Each row was made from one walk, in order. Every step used is in the known rows, and no mark comes twice. Write each row's walk.
Known rows
P, Y, W, F, J:   7 -16   7  38  -9   9  -4 -29  10  -8  39 -11  14  10 -35  23 -30 -19   6 -12  -1 -14   2  23 -22 -11   3 -17 -17  14  10  20   8  10 -10  -3  23   9 -13  -4  13  -4  28  -6 -18  14
L, E, P, Y:   0  -6  10  36 -13   9   0  -2  27   9  15   5 -12 -23 -24   3  37 -10  11  12  -5  -1  18  -6 -10 -23   9 -13 -14 -14 -16  25   0  -8  -4  15  17   9   9 -40 -21  14 -12 -23 -21   6
D, P, Y, W, F:  10 -21   8  19 -25  13 -12 -18  12 -11  41 -10   0 -10 -20  -1 -25 -14   3  -9  -1  -6 -17  11  -8  -7  -6 -21 -23  16   1  22   4   1  -8 -13  15   5   0 -12  15   4   9 -13 -13  13
L, E, P:   0   4   2  10 -12  13   8   0  28   4  10   3  12 -18 -17  -6  36   1  12  -3  -2   5   5 -15  -5 -15   2  -5 -15 -10 -12  18  15  -9   2  12   9  11   7 -28 -15   9 -12 -16 -15   7
A, L, E, P, B, J, F:   2  -4  20  34 -20  18  32   1  -3 -13  -3  18  40  -6 -14 -25   0 -22  -6   5  -4   1  -2 -13 -21   2 -14  -4 -14  -6 -15  -3  20  16  17   0  21  13   9 -14 -16   1   1   6   3  18
L, E, P, Z:   9 -19   6  20 -14  13  12   7  32  10  11  27   9 -23  -7  -4  30 -15   9   4  -6  -3  10  -6 -11  -8  -3 -11 -23  -8  -8  24  12  -8  -1  24  -9  12  16 -31 -24   5 -11  -5 -35   4
Y, W, F:  10   0   2  -5 -10  20  -4 -17  11  -3  30 -21  22   2  -9   3 -19  -3   0 -21   0  -1 -22   9  -1  -1  -5 -19 -17   9   3   9  19   3  -9  -5  11  13  -5   0  15   2   9  -5 -15   9
A, L, E, P:  -4 -11 -11  15 -19   5   5  10  27 -12  -3  16  19 -29 -16   1  24  -7   8  -5  -6   0   1  -5  -2 -14  -2  -1 -14 -11 -16   4  24  -6  -1   8   7  12  16 -26 -23   6 -10 -11  -7  15
L, E:   8   5 -14  -3  -6  12   7  -8  22  -3  17   3   3   0  -5  -3  19   4   5  -6   2   5   9  -7   1  -4  -7  -7 -12   5  -5  13   3   1   7   8   3  14  -2 -18 -15  -3 -18 -16 -16   1
A, L, E, P, B, J:   0 -16  19  31 -14  15  29   9  -8  -8   3  24  36 -26 -25 -29  11 -12  -7   4   0  11  40  -3  -7   0 -10   2 -14  -4 -21   1  22   1   6   1  17   7  11 -20  -9   2  -4 -10   5  17
Y, W, F, J, B, P:  -4  17  10  -4 -10   3  14 -30   6 -10  24  -5  49  32  -8   8 -35 -14   0  -5   5  18 -10  -5 -11   4  -4  -5 -15  18   6   9  18  15  -5 -14  16   7 -12  -4  11   8  28  -1  11  15
W, F:  -8  -2   1   0  -7  16  -3  -4  15   2  16  -8  15   9  -2   5  -7   4   3 -13   8 -13 -17   9 -14   8  -2 -10 -23   6  -5  -2   8   6  -3   7   3  10   1  -8   7  -1   9  -2  -4  -1
Q, P, Y, W, F, J, B:   7  18  -2  38 -11  14   0 -45   7  -4  32   8  29  18 -36  33 -40 -24   8 -14   7  -1 -15  15 -22 -12   4  -6  -8   8  10  -2   3  21 -18  -2  18   2 -13 -15  19   6  31 -14  -7  19
J, B, P, Y, W, F:   3  15  16   0 -15  11  -1 -27   9  -8  28 -17  19  15  -2   2 -20 -16  -4   0   4   8 -15  -1 -11  -3   5 -22 -26  10  -2  15  10   5 -16 -11  24  11  -9 -19   9  17  13 -11  -7  11
D, P, B:   3 -14   1  -1 -19  24  11 -15  -8  -5  16  26  17  -2 -13 -31 -11  -5  10  -2  -8  12  -7 -15  -6   2 -16   7   1   5  -2   8   3  -1  14  -4  -3 -17  -4 -13  14  -5   7  -8  14  23
B, P, Y: -14 -23  10  16  10   5   2   3  20   5  18  -2 -11  -2  -6  -2  13  -1  -2  13  -4   9  14 -11 -15 -10   3 -18  -4  -7 -13  18  -4  -7   3   4  10   9   0 -35 -11   6   0 -19   2   4
F, J:  -3 -15 -10  26   5   2  10 -14  10   0  19  12  19  11 -23  16 -15  -5  14 -12  -5  -5   6   2 -15  -9  -4  -1   3   4   3   6   2  11  10   6   3   1 -12  -2   6 -13  17  -2  -3  10
A, L, E:   1 -12 -23   2 -13   0   4   3  23 -20   5  13  13 -12  -2   3   3   0   2  -9  -2   0   6   7   2  -8 -10  -3 -14   5  -9  -2  16   4   3   5   2  14   7 -16 -26  -6 -16 -10 -11   7
Y, P, Z:   6 -23  -5  15  -2  30   5  17  29  21  12  30  -3  -3 -10  -5  -2 -16  16  -1 -11  -2  -4  14 -21 -13 -12 -17   2  -4  -3  11   9   0   6  25 -19  12  15 -28 -11  -1  -5   3 -34   2
Y, W, F, J, B, P, D:  -6   9  14  -8 -30   4  14 -40  -9 -25  23 -12  60  29  -7 -11 -41  -9   6  -4   9  23  -3   5  -3  19   3   4 -11  14   3  12  21  13 -11 -23  25  21 -16   2  19   4  25 -14   8  11
Z, P, E, L:  19 -12  11  27 -19  27  15 -11  26  14  -7  26 -10   2 -13  18  25  -8  15   7 -20  -5  23  -6 -17  -7  -5  -8   2 -11   0  10  19   2   0  30  -6  -9   3 -27   2   1 -12  -8  11  19
Q, P, E:  -9  -4  -1  32 -10  38  13  -9  32   9  21  25   2 -13 -28  21   4   1  10 -14  -7   4  -9  -5 -18  -9  -6   0   4 -19  -2  -4   8   1   4  15 -15  -8 -13 -14   1  -1  -2 -21  -2  20
B, P: -17 -12   3  -4  12   6  11   7  20  -1  12   0  15   9   6 -12   3   8  -7   0  -3  18   1 -19  -8   3  -6 -11   1  -1  -9  11   7  -3   7   2   0   8  -3 -17  -6   1  -1 -10  12   5
E, P, B:  -2   6  16  11 -10  30  17 -14  -3  11   3   9  26 -13 -20 -23  16 -10  10  -2 -11  11  -5 -16 -14  -8   0   0   0 -17 -11   2  16  -5  10  11   7  -8   0 -19  10   8   7  -2   4  24
F, J, B, P, E, L:   6   3  17  32 -20  12  22 -25  17   3  -6  24  20  17  -2  11  -2 -20  10   7 -12   1  18  -9 -21  -8   2  14   0   3  -2  11  17  18   3  15  -1 -24  -2 -17  14   4  16  -8  29  26
F, J, B:   6  17 -16   9  -7   2  12 -34  -2   1  11  22  26  24 -16  19 -18 -12  25  -1  -2  -2  -9  -3 -12 -13   2   9   1   2   5  -7   4  15   4   5   2  -7 -12  -8   7   1  20   0  10   9
W, Y, P, Q: -16  -3  -3  13  -1  19  -8  10  37  10  17 -11  -1  16  -5 -11  18   4  25  -8 -19  10  -4  13 -14 -36  -1  -6  11 -12 -11   4  15  -6   8  -5  -7  27  14 -30 -11 -16   7  -9 -23  19
Y, W, F, J, B, P, Q: -11  10  17   0  -6   8   6 -28  16 -17  30 -12  51  31  -2   1 -11  -6  15  -2  -1  15 -10  -5 -11   3   0   3 -16  10  10   6  16  19  -7 -23  12  19 -15  -6  17  -6  38  -2  12  14
Q, P, D: -10 -12  -1  13  -1  21   4 -17  11  -5  21  13  28  -8 -14  -7 -10   6   6 -19   9  20  -2   4  -5   5  -4   1  18  -7  -9  -5  -2  -1   0   0   0  25  -4 -12   7 -11  -2 -32  -4   7
W, F, J, B, P, Z: -11 -11  11   9 -15   6  17 -10  15  -2  13  26  37  30   7   6 -26 -22   3   7   6  -4   2   5 -23  20  -1  -4 -27  13   1  10  12  16  -9  14  -6   3  -1 -20  -3   3  24   7  -7   5

Which walk is each row?
  5   1  20  22  -3  27  32 -13 -16   3   6   9  29  15  -9 -27 -14 -17  -3   1  -2   4  -2 -16 -23   7 -12 -11   0   0  -6  -4   3  18  22   1  11   7  -4  -4   4  -3   7   7   7  11 : P, B, J, F
 -8   2 -13   9  -8  19  -2  11  29  20  11   1 -11  20 -17  -4  -5   1   9 -12 -15   8  -8  15 -13 -39  -4 -13  14  -6 -16   7  20 -10  11   0  -4  16  19 -27 -16   1  -5 -15 -25  22 : W, Y, P
  5 -12  19  23   1  23  27  -5 -20   8  16  15  24  -4 -13 -32  -1  -2  -4  -2   4  10  33  -5  -6   6 -10  -5  -6   3 -12  -3   3   4  12   0   8   0  -7 -11  12  -6   2  -6  10   8 : P, B, J
 -7   3   4  15   7  39  15 -21   4   6  19  17  23  -3 -22 -10  -2  -2  -7 -18  -1  23  -1 -13 -18   0 -10  -2  10  -9  -3 -11   4   3   8   2  -4  -6  -9 -14  14  -5   5 -16   6  23 : Q, P, B
 18  -4  10  25 -13  11   0 -20  22   1  31 -16  -5 -30 -31   0  21 -17   7   0 -13   9   7  -7   0 -32   7 -25 -14  -8  -4  36  10 -13  -8  -6  26  13   0 -29 -10  16  -9 -23 -29  19 : L, E, P, Y, W
 12  23  -7   3 -22  11   8 -44  -3  -9  25   1  40  28 -16  22 -36 -16  14 -11   3  -4 -20  11 -11  -7   2   1 -16  15  12   0  18  21 -11  -7  15   2 -17  -1  19   4  28   3  -3  13 : Y, W, F, J, B
 -2   4  18  35   2  31  30  -7  -5   4  14  15  33  10 -22 -15 -17 -14 -12  -8   4  13  -6 -16 -30   9 -17  -9   7  -3  -5 -12   3  20  21   1   8   8  -4  -6   5  -5   9  -1  10  15 : Q, P, B, J, F
  1   3  28  32 -13  26  32  -7 -12   9   2   9  35   2 -22 -28   3 -19  -1   5  -6   2  -6 -20 -27  -1  -8 -12  -5 -12 -10   0  10  13  20   5  17   5   0 -12   2   3  10   8   8  18 : E, P, B, J, F
-12  12   2 -21 -18   6  16 -23  -3 -11   3   5  38  19  10 -25  -4   1  12   7   5  30  -2  -8   5  12   4   3  -2   0 -12   1   7   0   2 -11  11  14  -6 -14   2   4   3 -23  14  -1 : J, B, P, D
 19  -8  10  30 -18  22  12 -13  19  12  -7  15  -5 -12  -2   6  20 -10  11  -5 -13  -8  14   2 -15 -15  -2   3  -5  -5  -9   8  14   5   7  27  -9 -22   7 -18  11  -2  -5 -12  15  20 : P, E, L
  3  -2  27  34 -13  24  29   0  -9   8  11  14  30 -18 -22 -34  27  -9  -3   5   4  13  40 -13  -6   3  -7   1 -16  -3 -16  13  11  -1  10   4  17   8   1 -24  -1   6  -5 -12   1  17 : L, E, P, B, J
 -3 -10   1  11  -6   1  23 -11  15   2  11  37  31  22   6   4 -18 -20   9  11  -1   6   8  -6 -16   5  -3  -3 -13   8   3  10   5  12  -3  10 -11  -1  -5 -21 -10   2  15   5  -2   8 : F, J, B, P, Z
  2 -13  20  23 -17  24  29  -9 -13  -4  12  23  31  12  -9 -34 -26 -18  -2   2  -4   4  -7 -20 -19  11 -22  -3  -1   7  -2   1  -3  16  25  -9   9   1  -2  -2   7  -6   8   8  19  13 : D, P, B, J, F
 11  -9  11  46  -5  32  11 -11  29  13   2  24  -1 -16 -12  16  10  -9   4 -18  -7   1   9  -1 -25 -13  -5   1   7  -7  -8   2  10   9   1  27 -14 -20   4 -23  17  -5  -6 -19  16  27 : Q, P, E, L
  3  -7   9  25   0  12  21   3   1   6  11   6  18  11  -5  -9  -9 -10   2  -1  -1  -4  -5 -11 -20   2 -12 -17  -2   0  -7  -1  -1  16  17   4  10  17  -2  -3  -7  -6   4   5   6   2 : B, J, F
  1  14  14   7 -17  31  19 -14   5   0   8   7  24  -9 -19 -25  30  -6   7  -1  -6  15  10 -19  -9  -7   1  -2 -12 -11 -11  12  18  -3   9   7  11  -3   2 -24  -3  11  -5 -11  -7  20 : L, E, P, B
  6 -17  14  12   7   5   2 -15  16   0  33 -16  -2  -8 -14  -3  -5 -11  -6   1  -9  20   6 -13  -2 -22   2 -28  -4   3  -4  30   3  -7  -3 -12  19  10  -9 -21  -2   8   0 -20  -7  16 : B, P, Y, W
 -8 -16  -2  44  15  18  -7  -6  27  10  25  15 -12 -15 -23  17   3  -6  -1 -10   2   7   3  -1 -19 -18   1 -18   9 -10 -11   2 -14  -3  -2  10   1   6  -1 -34  -2  -2  -2 -26 -14  12 : Q, P, Y
 -2 -13  -4 -12 -13  15   9 -14   8  -7   9  13  13  18 -15  -4  13   6  18   5  -4  15  10   0  -2   9  -4  -6   7 -10  -2   3  10  -8  -2   4  10  34  -9 -17  -8  -5  -7 -20  -7  -2 : Z, P, D
 -8 -28  -2   9  -2   7  -8  -4  21  -9  25  15  14  -7   4 -16  14   4  33   0 -11   7 -11 -10  -3  -7 -11   5  -3   3  -2   6  -2   0  10 -11 -10   8  -2 -14   7 -21  12  -7   7   9 : D, P, Q
 -1   0   1  15 -23  43  13   3  39  18   8  16  -9   1 -35   4   6  -5  27   0 -19  -4  -9  10 -17 -22  -8  -4   5 -18  -3   6  16   0  15  19  -8  -6   1 -18  -2   2  -6  -9 -15  12 : Y, P, E
  0 -23   8  22  -7  12   9   9  26  16   6  27  10 -22  -9  -2  21 -16  14   3 -10  -7  -6  -3 -12 -11   1 -12 -12 -14  -9  15  14  -9  -2  25 -15   2  15 -28  -9   5  -2   2 -21   8 : E, P, Z
 -2 -10  29  32  -3  24  27  -1 -19  15   7  16  32 -18 -22 -32  12  -8   0   1   2  10  26 -10 -12  -1  -2  -3  -6  -9 -17   2   9  -5  10   4  14   1   3 -18  10   3   7  -6   8  18 : E, P, B, J
 -7 -32   9   6   6  10  16  13  26   7  12  22   8   0  15 -10   4  -8  -4   3  -5   8  10 -12 -10   9  -8 -14 -15   1  -6  18   8  -4   3  17 -17   9   3 -23 -16  -1  -1  -1 -11   0 : B, P, Z
-18  10   7  -9   6   5   6 -12  18  -4  11  -3  30  17  20 -16  22   1  21  11  -4  23   0 -21  -7  -1   1   3  -4  -6  -5  -4   2   6   0 -10  -3  12  -6 -22   1  -7  14  -8  17   6 : J, B, P, Q
  3 -10  12   7 -16   9  17 -22  10  -5  26  18  43  24   0   7 -38 -25   2  -1   0   3  -4   3 -17  11  -4  -8 -27  17  10  18  18  14 -14   1   0   7  -8 -13   0   6  25   8  -9  13 : Y, W, F, J, B, P, Z
  5  -8   0  18  -9  11   2 -25   7  -9  37 -13  34  14 -26  18 -36 -12   5 -22   0 -11 -11  18 -13  -4  -5  -8 -15  16  12  15  19  13  -6  -6  17  10 -17   8  17  -5  29   3  -8  16 : Y, W, F, J
 -1   2   4   3 -31  13   9 -13  11  -7   6   1  27 -19 -17 -21  26   3  18  -3   3  11   9  -4   3   1   6   2  -7  -8 -15  19  16  -9   1   1  17  26   6 -20 -10   5 -12 -26 -15   2 : L, E, P, D
 -2  -5  17  30  -8  31  20   9  -7  18  16  10  14  16 -24 -33  -9  -6  -4  -5  -6  20  31  10 -12 -15  -9 -10   9  -3 -19   6  16  -1  16  -4   7  14  12 -26  -2  -2   2 -12  -8  26 : W, Y, P, B, J
-19  14  15  11 -32  24  23 -20  22  -7  14  16  29  32 -11  16 -21 -11  14   4  -4  -6  -8  -1 -23   9   0   9 -21   1   4   7  22  17   0   7   4 -11 -17  -8   5  10  23  -4  14  18 : W, F, J, B, P, E
 20 -27  -1  21 -12   5  -8 -18   8  -6  39   2 -11 -21 -26  -4 -17 -15  11  -3 -11   8 -11  -2   4 -22  -6 -18  -3   7   3  30  -4  -8  -2 -17  11  -2  -6 -15   6   4   0 -18 -10  18 : D, P, Y, W
 -4 -27  -3  14 -36  23   9  -3  23  -4  17  30  -3 -10 -17  -4  -2  -4  25   1 -14  -5 -12  -9  -6  -7 -14   5  -5  -3   1  15   8  -4  15   6 -13 -22  -9  -9   2  -3   2 -15   5  21 : D, P, E
 -3  17  18   8 -34  20  21 -31  17 -10  25   6  37  29 -18  13 -28 -15   8   2  -7   5 -10   1 -12   2  -2  -1 -21   8  12  14  28  15  -3  -7  12 -10 -22  -4   9  11  26  -6   9  29 : Y, W, F, J, B, P, E
 -5 -21  18  30  -6   7   1 -21  17 -11  40 -12  24  17 -28  17 -31 -15  -6  -8   0  -3  10  10 -23  -2  -1 -17 -18  16   7  27  10   9  -9 -10  27  14 -12  -7   7   2  29  -7  -9  18 : B, P, Y, W, F, J
 -3  -1   5   9 -23  20  17  -6   6 -13  -2  14  31 -19 -18 -18  17 -13   3  -2 -10  11   7  -7  -7  -9  -3   2 -10 -12 -13   2  30  -4   7   4   9  -2   8 -24 -11   5  -4  -8  -4  27 : A, L, E, P, B
 -2 -35  -2  29 -14   5  -8  -4  16   0  22  21 -19 -13 -15  -4  -4 -10  16   8  -5  -2   1  -8  -8 -15  -5  -7   0   2  -9  16 -16  -6   5   0   3  -8   2 -26  -3   0   1 -19  -1   9 : D, P, Y
